Each row was made from one small tree. Brackets hold a mark, then the marks that hang from it, in alphabetical order. Every link used is in the known rows. Write each row's tree.
In the rows, zero is written as 128.
Known rows:
{zimud {dila mavo}}: [128  87 151 185 112 121  88 135 172 131 120 142 177 126  89 159 152 152
 150 131 121 159  81 111 126 134 155 116 155 137 128 175 143 193 138 141
 153  80 133  92 117 175 124 162 162 130 134  75 171 140  88 150 117 128
 115 117 120]
{zepome {pifu {medud {senadi didad}}}}: [140 144  92 128 142  47 165 144  96  76 151 146  86 137 112 109 109 123
 135  96 109 135 129 119 128 157 136 177 120  90  94 166 178 153 163 109
  81 138 103 138 138  87 194 135 111 119 170 149 162 160 137 111 114 165
 113 105 106]
{nabo {zaravek {zepome {pifu medud}}}}: [100  94 135 178 136 102 169 162 121  99 106 173  99 151 137  96 184 146
  78 168 125 151 114 120 121 131 147 121  87 152 124 136 150 116 128 112
  96 132 111  90 166 129 133  99  96 102 133 142 187 165 129 111 104 161
 145  80  93]
{medud {didad senadi}}: [191 145 156 150 137 144  99 113 129 138  91 145 133 118 175 107 104 121
 110 135 104 128 115 122 132  79  92 132 118 182  98 108  88 129 103 139
 104 105 101 121 155 159 124 118 134 116 118 142 121 111 162 112 169 141
 153 140 146]
{mavo dila}: [143 121 121  73 157 136 100 154 141 122 115 158 147  94 116 120 111 146
 119 146 136 136 119 101 168 172 143 103 163 173 132 148  96 207 141 179
 159 148 139 122  98 158 162 122 158 113 117 138 155 125 104 134 156 132
 134 118 141]
{nabo zaravek}: [151 100 100 147 120 137 113 156 110 120  94 149 140 114 126 155 110 133
 128 159 115 185 105 129 151 128 139 115 108 176 149 145 144 134 135 137
 146 138 155 100 114 140 110 108 168 102 116 134 163 129 110 104 157 124
 163  97 132]
{kefi {lirud {didad {medud pifu}} vazurom}}: [120 131 110  93 112 114 182 131  94 136 159  29 127 121  86 161 155 153
 200  84 167 146 165 101 128 156  81 109 151  83 173  62 111  88 121 120
 165 151 165 132  92 138  95 121 121 191 125  73  77 131 115 121 160  82
 162 117 144]
{lirud {didad {medud senadi}} kefi}: [ 99 109  88 133 101 149 154  75 122 136 158 108 125 150  93 180 128 118
 143 108 163 111 121 148 132 113 155 103 113  70 113 113 124  81 102  90
 163 146 182 109 117 102 136 170 142 142 116 135  88  70 144 131  76  82
  94 138 147]
{pifu medud}: [135 106 151 147 142 117 100 155 157 118 123 112 110 132 128  97 119 125
  86 129 119 172 101 110 134 142 164 128  98 157 123 106 142 178 162 154
 131 163 112  91  94 130 158 101 114 130 126 145 160 135 128 120 150 135
 111 127 121]
{zimud dila}: [156 112 141 124 114 111  98 144 139 123 127 130 183 124 106 148 125 130
 127 124 144 154  82 126 122 145 165 111 169 144 140 161 113 185 124 165
 138  93 139 100 117 189 137 135 174 129 113  88 178 109 107 114 150 142
 130  84 130]
{zimud {dila mavo suse}}: [ 88 107 158 205  98 120  67 132 150 147 101 133 172 171  81 133 155 152
 168 140 107 146  89 100 122 157 181 120 159 134 122 146 153 199 131 171
 153  74 139  74 115 134  98 153 156 159 125  72 177 160 100 178  92 138
 119 135  91]
{zepome {pifu {medud senadi}}}: [130 125 106 124 164  96 172 150 104  88 146 155  90 130 117 108 152 147
 130 110 131 143 140 134 109 149 155 164 103 101 109 151 157 121 157  82
 118 130  98 134 123  80 182 125  92 105 150 155 172 131 163 114 105 166
 114 108 122]
{senadi mavo}: [131 117 127 108 137 134  71 142 151 147 125 143 161  99 142 120  78  96
 123 142 102 154 124 160 131 135 147 114 143 166 163 165 151 157 150 160
 154 144 144 144 103 158 109 135 182 145 110 117 127 108  94 152 155 112
 113 120 138]
{zaravek {zepome {pifu {medud {didad senadi}}}}}: [146 138 190 188 153 102 148 122 142 115 110 165  98 158 181  54 177 138
  58 144 121  91 119 118 102  76 109 134  99 160  74  98 103 123  94 119
  57 104  67 115 207 144 147 111  53 115 137 151 142 159 179 121 119 180
 138 126 107]
{senadi {didad {medud pifu}} {mavo dila}}: [170 198  81  19 134 109 134 108 145  74 181 112 138  62  97 111  37 102
 147 150 141 116 166 123 154 164 107 139 163 135 149 155 147 157 150 188
 144 125 135 193  83 157  98 125 166 151 139 104  90 172  12  97 175  76
 155 174 114]
{vazurom {lirud {didad medud senadi} kefi}}: [106  98 120 137  34 179 118  94 133 136 143  52 149 128 136 190 137 156
 130 136 153 119 117 128  90  97 153 103  97 119 139  80  90  88  70 124
 122 142 165 108 152 127  77 114 164  98 116 105  57 106 153 130 117 106
  98 172 158]
{vazurom {lirud kefi}}: [ 91 102 144 143  87 178  97 146 134 165 132  98 169 138 138 172 103 163
 133 118 108 140 110 137 139 145 176 119 126 150 124 132 135 143 128 162
 151 117 167 109 146 130 109 123 151  77 109 125 104  98 126 147 113 136
  80 133 133]
{pifu {medud didad {senadi {mavo dila}}}}: [129 197 158  75 209 158 121 124 173 141 132 196 125 128 127 112 102  79
 108 159 132 107 178 110 166 132  80 185 135 135 101 177 135 118 163 109
 157  94  74 150  88  60 169 132  68  93 136 183 171 154 133  96 144 128
 130 157 121]
{pifu {medud didad {senadi mavo}}}: [133 176 157 137 177 150 110 120 161 149 137 176 118 144 136 108  93  71
 118 133 109 139 149 135 137  97  85 181 109 127 105 162 170  88 160  96
 146  84  78 146 112  70 144 135  80 117 134 169 145 133 146  93 136 133
 118 151 116]
{zepome {pifu medud}}: [127 102 130 118 161  79 148 146 123  86 139 128 108 131 133  87 144 159
 109 134 125 158 117 123 103 148 171 133  91 145  98 131 147 163 152 125
 108 160 109 109 134 127 165 106 111 125 137 126 162 154 135 134 128 162
 100 110 123]
{suse dila}: [162 119 132  97 119 112 132 173 123 160  93 105 156 125 121 137 135 126
 121 148 114 107  82 124 153 154 119 104 158 169 145 138 122 167 146 165
 149 162 139 147 142 158 147 137 123 136 133 157 133 116  96 131 148 138
 131 120 112]
{medud {didad {senadi {mavo dila}}} pifu}: [185 229 144  38 173 174 115 115 154 128 112 164 135  79 169 104  96 101
 127 147 122  89 199 155 159 102  50 138 130 168 134 145  97 118 123 136
 126 102 103 182 111 150  92 111 119 116 121 134 116 145  95  99 174 133
 173 173 139]
{kefi {lirud {didad senadi}}}: [130 116 148 149 109 128  81 140 127 162  74  70 134  94 155 135 146 124
 140 115 126 139 155 127 136 120  80 121 134 134 185  99  88 143 112 134
  93 177 154 137 122 155 116 115 159 157 119 117 108 110 177 176 165 138
 141 119 159]
{kefi {lirud {didad senadi} vazurom}}: [112 100 153 133 111 124 116 131 101 168  88  68 139 129 146 172 179 131
 147  93 139 131 142  99 129 147  68 121 165 109 179  78  66 127 100 118
 106 199 153 107 109 146 141 107 142 157 105 105 113 121 174 174 178 130
 151  87 172]
{zaravek {zepome pifu}}: [117  89 133 161 141 100 136 156 114 121 126 165 135 133 151  89 152 164
 112 126 117 114  95 149 120 132 165  88 150 142 124 133 119 171 118 153
 106 114 131 136 185 175 139 143 140 136 126 131 143 121 137 166  87 157
 125  79 118]
{suse {dila mavo}}: [127  95 145 155 116 127 118 163 144 168  87 109 155 126 113 146 158 144
 148 160 102 110  76 102 157 134 116 111 144 157 134 153 153 179 160 144
 161 147 125 144 136 140 133 165 110 130 149 135 116 153  71 160 122 124
 125 151 108]
{nabo {zaravek {zepome pifu}}}: [114  84 106 165 133 109 153 156  92 114  96 190 133 128 143 123 161 159
 123 163 124 136 108 146 125 125 147  97 118 155 134 147 135 124 108 126
 112 111 144 114 184 159 114 123 141 111 129 135 175 146 120 123  96 148
 161  61 112]
{zaravek zepome}: [121  92 151 183 112 137  89 157 144 158 106 153 145 134 135 104 123 130
  80 131 101 126  81 128 153 123 155  85 163 157 141 109 119 178 120 181
 131 124 136 119 149 183 130 138 141 136 112 137 131 105 121 156 111 139
 132 110 117]
{kefi {lirud {didad {medud pifu senadi}}}}: [139 170  93 107 112 141 173 141  96 137 149  65 103  95  81 146 131 129
 219  92 159 139 196 150 147 125  82 158 124  56 181  97 139  66 145  94
 159  97 154 186  88  90  97 149 108 161 146 110  72 102 143 104 127 108
 178 151 133]
{zaravek {zepome {pifu medud}}}: [101  94 157 172 154  91 147 159 134 114 125 150 110 152 131  63 170 150
  68 131 119 115 109 122 113 135 169 111 118 145 113 113 137 165 138 138
  98 136 101 109 172 146 158 117  89 136 136 138 164 150 131 148  95 166
 102  92 100]

Write each row's tree:
[148 132  99 102 121 155 113 105 142 116 160 160 128  88 125 123  79  97
 150 151 144 142 129 165 117 117 153 155 138 113 166 162 142  76 146 119
 171  95 135 180  92 109 107 147 156 121 123 128 104  91 100  94 144  78
 137 158 128] : {didad {medud {senadi mavo}}}
[157 203  80  19 150 172 163 118 142  97 170 165 111  56  94 124  90 107
 163 145 165 106 194 158 147 152 118 164 149 102 163 163 127  80 159 120
 187  97 129 214  61 101 100 137 121 119 131 127 112 116  62  73 146  88
 162 171 124] : {didad {medud pifu {senadi {mavo dila}}}}
[120 156 101  98 153  58 142 122 118  91 168 160 105 124 131 113  85  91
 136 114  99 130 152 139 111 148 126 190 126  86 120 201 200 127 172 103
  85 131 110 170 132  83 167 145 134 125 160 141 151 163 112 130 119 149
  99 119 109] : {zepome {pifu {medud {senadi didad mavo}}}}
[106 121 140 175 145 104 164 160 118 115 132 186  96 148 126  83 178 142
  94 113 126 107 123 131 116 129 156 146 124  89 108 129 144 120 143 105
 101 114 100 139 154  90 175 135  68 102 145 161 171 124 163 126  77 179
 121  99  97] : {zaravek {zepome {pifu {medud senadi}}}}
[149 149 133 138 197 100 180 133 105 103 143 171  95 159 128 102 139 132
 147 113 120 125 146 124 112 110 108 180  89 120  58 148 158 101 150  65
 121  75  75 133 156  69 181 139  64 104 155 163 166 145 181  91 107 176
 127 122 118] : {zepome {pifu {medud didad senadi}}}
[125  92 139 122  90 125 137 106 107 133 122  50 117 121 137 159 163 143
 157 117 174 135 134  94 101 139  91 130 154 102 175  64  56  90  91 122
 121 177 150 112 112 147 115 106 145 157 114  96  77 120 153 130 194  94
 162 124 168] : {kefi {lirud {didad medud senadi} vazurom}}
[ 90  89 133 127 136 106 117 155 103 177 116  66 157 151 113 184 159 132
 172  84 134 143 123  84 146 168  78 103 173 106 163 101 115 152 120 131
 148 183 169  95 100 147 147 130 150 174 115 103 121 128 157 178 154 120
 130  64 161] : {kefi {lirud didad vazurom}}
[ 81  80 111 128  60 163 123 113 129 147 166  48 163 145  97 190 115 158
 157 126 154 129 106 120 108 122 166  86 113 120 125  98 134 118  90 134
 161 125 181  98 139 115  85 136 162 120 119 104  65 111 136 147  93  87
  81 154 149] : {vazurom {lirud {didad medud} kefi}}
[ 81  98  83 116 103 138 185  66 100 139 166  94 126 186  91 217 158 129
 155  75 178 104 110 120 111 146 143  98 152  50 108  96 108  54  87  74
 168 167 179  92 105  93 146 165 131 137 110 119  93  77 140 137  92  75
 103  99 166] : {lirud {didad {medud senadi}} kefi vazurom}
[167 144 160 136 169  97 157 108 124  95 114 141  96 145 181  74 151 145
  96 131 122 124 133 116  90  89 109 155  71 165  64 114 105 116 118  99
  71 118  67 114 176 129 155 103  84 118 134 141 148 154 173 105 149 175
 128 142 132] : {zepome {pifu {medud {didad senadi}}}}
[113 135 125 184 130  66 159 146 104 101 137 172  95 157 114  95 135 120
  97  96 104  94 118 119 128 145 137 151 149  80  97 138 171 151 150 122
  63 117  94 145 166 101 187 150  88 111 172 161 154 166 140 126  85 170
 126 103  88] : {zaravek {zepome {pifu {medud {senadi didad}}}}}
[118 147 157 181 185 112 184 141 118 129 133 199 100 184 134  82 161 132
 109 121 116  91 131 120 128  90 108 155 115 108  65 133 146 104 131  87
 103  61  66 140 191  84 171 146  34 112 155 169 164 143 186 111  74 180
 133 107  91] : {zaravek {zepome {pifu {medud didad senadi}}}}
[ 82  75 103 117 101 128 159  68 112 139 167  63 147 182 101 196 152 142
 135  93 175 117  84 103 109 144 156  61 142  99 103  76  97 103  77 120
 171 192 185  57 119 144 133 145 161 164  96 102  89 103 106 155 112  66
  93 103 163] : {lirud {didad medud} kefi vazurom}
[113 151 139 126 144 142 102 137 158 139 134 166 116 117 129 117 104  86
 106 129 105 149 146 149 132 128 135 171 116 111 152 166 170 105 174 104
 146 128 103 149  75  78 148 126 104 115 125 151 156 114 124 116 140 131
 110 143 114] : {pifu {medud {senadi mavo}}}
[173 127 128 102  96 154  92  89 160 109 130 126 124  67 171  95  86 107
 104 172 140 140 126 163  91  97 152 140 130 163 169 131  96 100 119 151
 122 138 128 163 113 168  80 110 187 131 103 107  87 103  85 104 190  77
 141 183 140] : {didad medud {senadi mavo}}
[ 95 169 116  79 135  95  56 120 136 129 111 140 154 139 125 111  50  89
 135 161  91 109 150 104 166 200 135 131 196 145 129 172 148 213 152 220
 119 151 153 134  92 126 112 127 185 165 128 137 143 176  75 179 138 115
 117 155 101] : {senadi didad {mavo {dila suse}}}
[189 175 116  76  87 166 127  96 147  97 144 109 110  52 156  93  90 112
 124 146 137 138 167 181 101  93 122 138 107 147 177 115 113  72 126 140
 126 126 130 185  99 165  49 104 156 143 120  85  70 107  69  82 179  90
 168 195 134] : {didad {medud pifu} {senadi mavo}}
[134  90 124 145  63 169  65 175  97 150 111  70 153 114 140 185 144 151
 157 120 116 135 119 115 117 104 117 102 120 130 158  90 101 157  99 117
 103 148 129 121 147 129  91  94 159 103 137 110  97 116 185 150 128 142
 133 142 152] : {vazurom {lirud {didad senadi}}}
[138 156  94 111  71 156 161  59 122 115 141  56 118 108 124 147 142 135
 117  99 165 108 147 168 111  88 131  82  80 100 129  67  96  76  78 112
 114 171 172 116 131 157  77 124 142 158 109  93  50  91 111 127 107  87
 121 172 150] : {lirud {didad {medud pifu} senadi} kefi}
[ 67  86 126 141  78 168  92 139 121 178 138  74 178 156 111 211 127 145
 149  99 127 127 116 123 137 129 143  76 118 118 125 114 138 147 103 133
 143 146 178  90 144 124 100 135 157 109 115 115  95 104 157 177  83 129
  75 119 148] : {vazurom {lirud didad kefi}}
[151 158 150 162 166 136 132 137 131 132 129 155 103 164 121 113 112 106
 117 118 115 139 125 108 143  97 100 179 100 126  79 122 158 109 149  98
 141  87  73 116 123  71 175 131  61 106 146 175 155 133 171  79 131 149
 128 144 122] : {pifu {medud didad senadi}}
[126 156 140  63 111 157  89  82 153 109 109 134 119 102 157  73 103 118
 112 216 152 103 158 127 119 159 167 144 160 160 160 116  67 126 116 190
 128 147 131 146  88 129  69  96 166 144  95 127 114 134  96 136 160  93
 145 212 120] : {didad medud {senadi {mavo {dila suse}}}}
[ 82 134 124 120  97 160  76  70 157 174 101 115 155 127 170 164 124  81
  90 118 127 103 150 177 121  96 128  86 119 123 151 141 107 108  86 115
 104 201 179 125 123 162 100 136 180 147  90 113  94  88 121 196 107 103
  80 132 163] : {lirud {didad {senadi mavo}} kefi}
[184 209 109 122 158 161 152 138  88 133 141 158 123 123 114 138  98 117
 184  81 106 125 162 150 168  93  68 147 112 116  98 118 154  89 146 100
 158  52 108 167 132 107 130 148  90 120 147 146 119 112 149  77 114 144
 173 133 122] : {medud didad pifu senadi}
[120 117 153 192 173 109 176 139 118 105 103 182 114 182 144  90 163 137
  84 175 120 131 118 108 122  95 109 129  78 164  76 127 154 105 111  99
  99  82  82  82 199 117 136 111  59 102 141 149 180 185 146  96 104 158
 165  89  95] : {nabo {zaravek {zepome {pifu {medud didad}}}}}
